Each row was made from one walk, in order. Every step used is in the known rows, and no mark comes twice. Write each row's walk.
In the rows, 128 means zero.
Known rows:
poki -> novo -> kezo -> mugul: [177 158 141 134  71  84 138  79 139 120 113 139 147 139 167 164 116 189
  94 128 164 156 152  88  89 113 109  94 105 126 117  72 145 128 119 129
 130 104 137 147 122 152 146 105 152]
nizimaf -> birir -> kezo -> mugul: [128 134 120  65  98 139 184  73 180 167 119 183 120 214 179 155 118 166
 148  57 126 172 166 173  84  97 181 159 193 115 117  27 121 181 153 149
  88 147  92 126 102 130 119  88 166]
roto -> nanif -> poki -> novo -> kezo: [143 142 140 172 147  98  99 110  99 171 159  68 144  86  98 143 135 161
 158 168 124 133 142 107 128 132  94  86  87 123 151 120 137 117 128 161
 156  57 146 121 101 164  96 132 129]
roto -> nanif: [119 142 143 132 101 128 100 146 126 146 165 128 122 151 111 135 133 173
 168  96 156 160 162 134  96 137 140 142 141 120 143 145 160 130 166 137
  81 130  80 108 123  82 112 120 102]
nanif -> poki -> novo -> kezo -> mugul: [171 149 109 152 109  97 163  60 132 135 115  98 162  96 168 167 135 187
 123 143 154 143 124 120 114  94 106  88  93 135 124  56 124 121 114 132
 156  64 177 145 110 166 119 119 145]
roto -> nanif -> poki -> novo -> kezo -> mugul: [173 137 123 149 114 104 128  85 125 171 136  62 156 102 127 158 141 208
 167 147 128 151 123 121 114 130 113  87  82 161 144  73 167 145 117 156
 149  37 164 133 108 160 110  77 128]
logel -> poki -> novo -> kezo -> mugul: [142 149 138 136  85  88 124  94  82 158 112 105 152 143 165 139 139 168
 102 129 167 117  96  93  96 100 105 117 107 127  74  71 141 141 127 117
 135 109 190 158 106 133 154 115 141]
nizimaf -> birir: [130 147 127 126 126 150 136  96 120 120 129 201 132 177 143 126 119 126
 103  96 163 138 176 146 104  90 162 161 179 124 131  96 125 156 148 143
  91 174 114 130 109 124  87 158 136]
birir -> roto -> nanif -> poki -> novo: [111  98  89 158 137 101 113 193 163 157 157  57 146 100 114 137 161 151
 180 126  92 115 147 160 152 141 122 140 115 123 145 103 139 104 115 142
 135  62 107 113 129  91  97 118  96]
kezo -> nemef: [103 153 119 111 133  91 148 101 107  88 117 176 113 171 159 138 138 108
  96  96 171 161 186 126  84 134 176 110 152 107 136 136  77 109 168 115
  71 121  98 125 129 125  71 147  97]
logel -> kezo -> birir -> nizimaf -> nanif -> roto: [154 111 148  75 134 178 129 139 139  99 130 211 125 116 179 122 102  77
 132  80 106  96 105 124  86 159 144 146 145 129 117 186 136 128 104  99
 164 198  86 144 168 139 176 163 157]
roto -> nanif -> poki: [119 121 113 164 148 155 107 141 129 152 164  91 141 104 111 141 157 169
 192 108 141 143 128 167 118 145 120 114 125 131 158 148 135 122 144 145
 103  95 129 112 114  99  81 124  90]
nizimaf -> nanif -> poki -> logel -> kezo -> birir: [133 123 112 141 211 182 163  92  97 151  98 146 121 161  81 125 123 120
 122 162 117  82  79 130 136 159 120 152 122 160 132 170 117 149 109 123
 120 197 168 121 131  71 149 112 127]
poki -> novo -> kezo -> birir -> nizimaf: [147 143 151 109  85  99 126 139 147  73 130 152 137 101 148 138 100 115
  86 156 121 166 135  87 151  91 111 105 125 110 120 114 117 129 124 141
 157 107  98 134 107 203 140 126 178]
novo -> kezo -> nemef: [127 162 159  99 140  82 130  50  69  87 125 167 114 166 142 114 119 114
 100 106 188 153 187  88  95 129 168  91 133 109 148 135  77 112 160 104
 115 126 129 117 112 182 108 141 110]
birir -> nizimaf -> nanif: [168 118 135  79  84 148 131 201 161  81 136 187 130 156 173 148 116  96
 123  95 160 197 117 137  78 127 109 168 136  98 127 154 141 132 145 108
 125 154  59 147 169  79  82 179 145]
novo -> kezo: [147 163 172 141 120  94 128  73  85 101 153 147 122 140 111 117 116 145
  98 100 181 139 147 109  90 113 120 123 118  99 140 141 127 112 149 123
 115 126 141 130 136 148 151 166 123]
nizimaf -> birir -> roto -> nanif -> poki -> logel: [ 79 125  79 148 145 177 125 147 147 214 117  98 125 148  79 118 126 128
 199 136  87 110 159 145 177 148 170 186 160 160 133  99 170 164 129 139
 120 154 151  90 149  70 102 104  86]
logel -> poki -> novo -> kezo -> birir -> nizimaf: [102 131 161 141  78 111  97 162 109  96 101 112 147 109 153 118 119 114
  92 159 120 131  89  82 155  87  92 120 117  97  88 107 122 141 123 127
 160 112 173 158  95 186 151 138 171]
roto -> nanif -> poki -> novo -> kezo -> nemef: [133 136 137 122 174  96 122  96  70 136 150  93 142 112 124 139 137 115
 152 173 125 134 177  84 127 160 134  63  96 132 157 135 110 128 151 150
 145  38 145 107  88 179  72 113  99]
birir -> roto -> nanif -> poki -> novo -> kezo: [140 106 126 159 147  85 111 139 127 160 168  48 139  68  98 120 126 145
 170 143 114 113 153 131 166 138 119 114  84 119 149 114 148 101 102 134
 170  72 139 108 135 149 120 122  97]
nanif -> poki -> novo -> kezo -> nemef: [136 137 116 135 179  80 157  61  75  99 121 120 141 115 144 146 144  99
  98 184 160 150 179  91 128 120 141  62 106 119 137 122  76 115 129 134
 144  58 160 123  97 210  77 132 114]
nanif -> roto: [126 160 123 115 111 131 105 106 147 135 145 172 143 117 175 119 139 137
 130  70 150 128 151 126  71 123 146 116 180 109 119 153 144 104 149 108
  82 123 117 116 153 134 127 186 104]
nanif -> poki -> logel: [106 158  83 151 163 158 156 115 133 155 113 116 150 136  98 139 153 151
 107 170 155 144 124 113 130 120 114 120 155 139 123 147 120 118 140 142
  73 140 182 112 133  68  94 158 111]
nizimaf -> nanif -> poki -> novo -> kezo: [198 125 131 148 159 117 149 111  91 118 149 123 142 119 130 150 129 137
 100 175 152 143 118 128 104 125  75 108  79 131 147 135 141 131 107 122
 156  86 147 148 125 155  93 172 133]
novo -> poki -> logel -> kezo: [ 71  89 122 118 166 125  77 101  65 159  80 161 105 162  71 123 140 116
  99 187 163  65  89  82 132 126 109 138 125 101  89 172 125 126 117 126
  97 246 132 123 150  88 153 109 120]
nizimaf -> nanif -> poki -> novo: [177 119 110 141 163 131 148 160 137 130 129 131 151 137 148 164 150 140
 102 161 140 156 108 139 104 108 100 123 115 125 130 117 133 125 119 134
 124  92 130 143 125 102  72 166 121]
kezo -> birir -> nizimaf -> nanif -> roto: [154 136 129  75  79 189 119 182 174 105 132 201 120 120 205 116 108  96
 129  69 102 148 118 142  95 139 146 135 168 131 116 166 164 143 128  97
 137 140  85 146 165 136 128 184 145]
logel -> poki -> novo -> kezo: [130 150 160 158 115  88 114 128  53 143 123  94 145 146 124 117 142 140
  74 154 169 112 121  72 114 112  78  98 111  92  95 115 134 121 127 132
 125 131 177 142 108 139 144 153 146]

Write each row's walk:
[168 119 161 128 127 171 143 114 131  87 142 136 112 104 135 141 113 101
 137 127 135 142  84 157 138 129 106 124  97 142 147 142 134 132 111 111
 186 103 135 154 143 167 145 157 151]  novo -> kezo -> birir -> nizimaf -> nanif -> poki
[162 148 141 135 128  69 124 100  95 109 137 140 140 119 129 135 106 145
  85 155 159 139 160  84 112 108  87  99 110 105 129 127 125 116 131 135
 117 117 119 122 114 171 118 166 134]  poki -> novo -> kezo
[131 122 116 176 124 104 148 106 123 108 119  82 124  78 117 116 131 139
 106 130  79  92 140 151 182  96 139 117 112 142 151  94 100 101  89 133
 175  65 168 126 103 199 181 109 126]  nanif -> poki -> novo -> kezo -> birir -> roto
[111 145 163 172 119 101 116 110  74 130 107  99 131 144 117  95 134 147
  67 159 127 110 116  94 154  90 111 104 128 135  92 101 124 132 125 135
 124 123 184 147  76 170 171 127 136]  logel -> poki -> novo -> kezo -> birir
[104 142  92 131 171 162 145  79 108 204 116  86 154 122 109 162 144 169
 185 143 138 110 106 119 117 156 126 134 107 169 118 126 156 148 134 141
 112 158 178 112 132  51 130  54 126]  roto -> nanif -> poki -> logel -> kezo -> mugul
[ 79 124 109 113 119 136  96 128 102 160  82 150 106 153  85 131 140 129
  90 169 164 127  87  83 145 134 111 128 161 115  95 147 145 139 136 118
  81 186 126 120 141  78 124 122 112]  novo -> poki -> logel
[ 98 124 118 121 102 108 134 137 170  83 116 125  87 143 118  86 134 123
 111  50 113 126 152 186 150 116 183 149 170 139 136 113 119 101 123 115
  99 144 103 121 129 102 179 114  99]  kezo -> birir -> roto
[159  96  99 125 122 167 143 201 187  97 126 134 153 108 174 165 131 100
 107 172  91 155  92 153 145 102  95 138 120 137 120 116 115 146 118 123
 154  78 106 157 124 122  79 148 154]  kezo -> birir -> nizimaf -> nanif -> poki -> novo
[164 115 156  83  88 165 126 183 179  68 126 191 120 150 163 137 112  96
 107  93 136 187 105 154 115 124 118 169 144 134 126 139 144 149 140 107
 113 148  62 144 150 103 125 156 153]  kezo -> birir -> nizimaf -> nanif
[121 130 126  97 140 125 167 101 143 157 144 183 119 202 146 127 117 124
 135  91 125 148 171 155 100  90 171 169 199  86 120  82 106 167 167 159
  96 160  95 109  97 128 100 138 150]  nizimaf -> birir -> kezo
[109 142 147 122 155  69 119  97  35 124  96 131 139 161 162 125 153  82
  75 172 179 119 165  58 120 133 140  81 109 112  89 124  76 123 139 121
 120 118 178 146  90 171 106 136 125]  logel -> poki -> novo -> kezo -> nemef
[136 114  98 159 148 116 116 158 140 170 165  82 166 104 123 149 160 164
 165 164 112 148 132 129 135 124 105 107 122 127 145 120 135 135 135 166
 107  72 126 114 103 108  64 124 112]  roto -> nanif -> poki -> novo
[ 53 138  88 146 130 163 123 162 163 184 127  53 105 117  69 105 134 132
 195 120  65 110 135 163 192 162 157 155 159 175 145 120 154 132 123 139
  95 123 153  86 133  78 133  77  90]  kezo -> birir -> roto -> nanif -> poki -> logel
[107 101 115 108 120 127  89  73  93 170  71 153 109 169 107 137 138 151
 111 152 168  71  91  95 105 141 132 132 118 130  92 121 148 140 117 115
 106 232 151 146 153  59 162  61 146]  novo -> poki -> logel -> kezo -> mugul
[ 66 116  93 134 185 145 129 140 124 179 124  77 132 115  60 110 132 123
 181 139 118  81 127 132 157 176 132 159 115 129 142 155 132  92 121 141
 125 178 148  93 163  47 141  97  99]  birir -> roto -> nanif -> poki -> logel -> kezo
[114 131 136 106  86 143 117 169 171  62 118 173 125 119 166 124 124 108
 107  85 122 161 124 155 128  91 147 142 160 118 121 135 110 128 152 130
 116 144  90 138 126 134 133 137 157]  kezo -> birir -> nizimaf
[180 133 132  57  71 152 117 189 166 121 134 220 141 117 203 134 122  99
 136  67 145 141 117 121  55 140 123 145 163 104 102 180 168 126 125  91
 141 153  74 139 196 114 103 211 143]  birir -> nizimaf -> nanif -> roto
[ 59 107  88 148 190 154 154 108 141 136  86  97 111 109  70  99 136  99
 119 129  92  55 111 142 186 127 155 152 138 153 121 150  92  86 100 132
 120 180 183 107 138  97 194  96 129]  nanif -> poki -> logel -> kezo -> birir -> roto
[127 117 166 153  91  82 104 142 131 145 155  82  93 108  91  87  92 152
 147 115  67 114 173 124 167 156 151 124 112 137 146 111 166 132 116 134
 153 100  94 108 116 168 185  75 113]  poki -> novo -> kezo -> birir -> roto -> nanif
[ 93 115 114 147 134 153 116 170 167 136 153  65 102  97  99  97 152 137
 197  73  73 107 135 217 178 149 165 133 142 148 163 101 134 108 133 134
 122  95 127 105 113 109 140  84  84]  kezo -> birir -> roto -> nanif -> poki
[175  99  90 115 120 145 145 208 179 109 133 145 175 107 179 178 137  97
 123 166 146 180 100 124 114 114  79 157 106 103 125 133 113 120 114 126
 146  95 100 156 149 108  56 174 158]  birir -> nizimaf -> nanif -> poki -> novo
[110 110  95 142 132 122 114 181 174 154 145  57 132  99 118 117 150 124
 176 114  47 114 145 178 187 134 150 122 127 155 148  92 140 122 118 149
 132  63 105 108 104 135 130  85  97]  kezo -> birir -> roto -> nanif -> poki -> novo
[142  82 131 111 156 185 144 133 136  78 122 153 136 115 133 138 128  73
 135 127 125 108  62 177 130 126 114 159 100 129 147 177  92 119 104 121
 176 167 121 149 141 113 137 140 162]  logel -> kezo -> birir -> nizimaf -> nanif -> poki
[138 133  96  99 120 190 153 192 155 133 114 146 148 149 139 164 128 109
 120 163 153 174  77 107 110 134  70 170 134 132 109 167 139 143 139 117
 119 143 125 136 167  50  76 169 134]  birir -> nizimaf -> nanif -> poki -> logel
[ 65  87 119 122 146 122  90 118 103 128  70 129  70 142  52  83 123  83
 101 138  96  31  89 118 192 156 161 166 138 130  92 138 121 114 107 109
 126 231 134 113 147  86 205  74 121]  novo -> poki -> logel -> kezo -> birir -> roto
[106 138 176 128  96 109 101 111 129 124 154  90  79 121  69  72  98 143
 172  52  96 126 161 170 150 171 166 118 126 144 158 122 147 134 130 115
 144 115 109 108 134 155 202  89 100]  novo -> kezo -> birir -> roto -> nanif
[175 114 134 167 163 139 161  99 107 121 141 116 124 118 116 136 124 137
  88 171 101 123 101 138 138 120 103 107  99 147 146 117 127 142  98 126
 168  92 137 149  94 182 127 147 130]  nizimaf -> nanif -> poki -> novo -> kezo -> birir
[ 88  91 123 153 183 139 114 121 132 135 147  76 118  99  85  84 148 131
 185  82  82  62 131 201 168 151 172 143 112 152 170 142 104  91 101 139
 161 155 131 110 121 126 184  75 103]  logel -> kezo -> birir -> roto -> nanif -> poki
[188 107 171 110  87 123 132 168 146  74 138 171 115 122 163 135  81 102
  88 157 113 163 111  83 122 125  94 140 104 131 128 139 147 158 120 120
 167 127  74 153 133 183 147 143 170]  poki -> novo -> kezo -> birir -> nizimaf -> nanif
[103 102 134 122 128 128 116 128 141  72 125 166 129 133 137 123 117  88
 111 106 138 123 113 132 117 112 132 155 134 102 132 164  84 107 128 136
 137 203  94 130 132 151 159 125 174]  logel -> kezo -> birir -> nizimaf
[139 142 143 120 154  56 136  83  69  89 124 158 125 150 149 145 119 111
  71 166 166 147 199  58 109 134 140  80 108 115 136 138  84 126 143 126
 127 104 133 124 107 187  94 137 125]  poki -> novo -> kezo -> nemef
[ 66 115 127 125 148 123 106 150 116 171 115  89  94 147  55  83 103 123
 155 117  71  74 143 126 159 187 172 154 133 159 117 166 151 131 127 135
 112 216 111  90 143  53 205  49 115]  poki -> logel -> kezo -> birir -> roto -> nanif
[122 125 100 108 122 201 160 186 153 117 107 139 126 137 136 158 109  95
 130 163 106 151  75 143 147 136 104 172 150 157 121 137 134 154 123 118
 123 137 131 131 155  75 111 140 148]  kezo -> birir -> nizimaf -> nanif -> poki -> logel
[179 140 176  96  74 165 103 123 128  96 138 188 108 101 180 113  91  94
 129  82 114 119 106 120  95 158 138 129 142 133 122 163 182 141 117  88
 176 140 113 155 181 193 165 187 155]  novo -> kezo -> birir -> nizimaf -> nanif -> roto
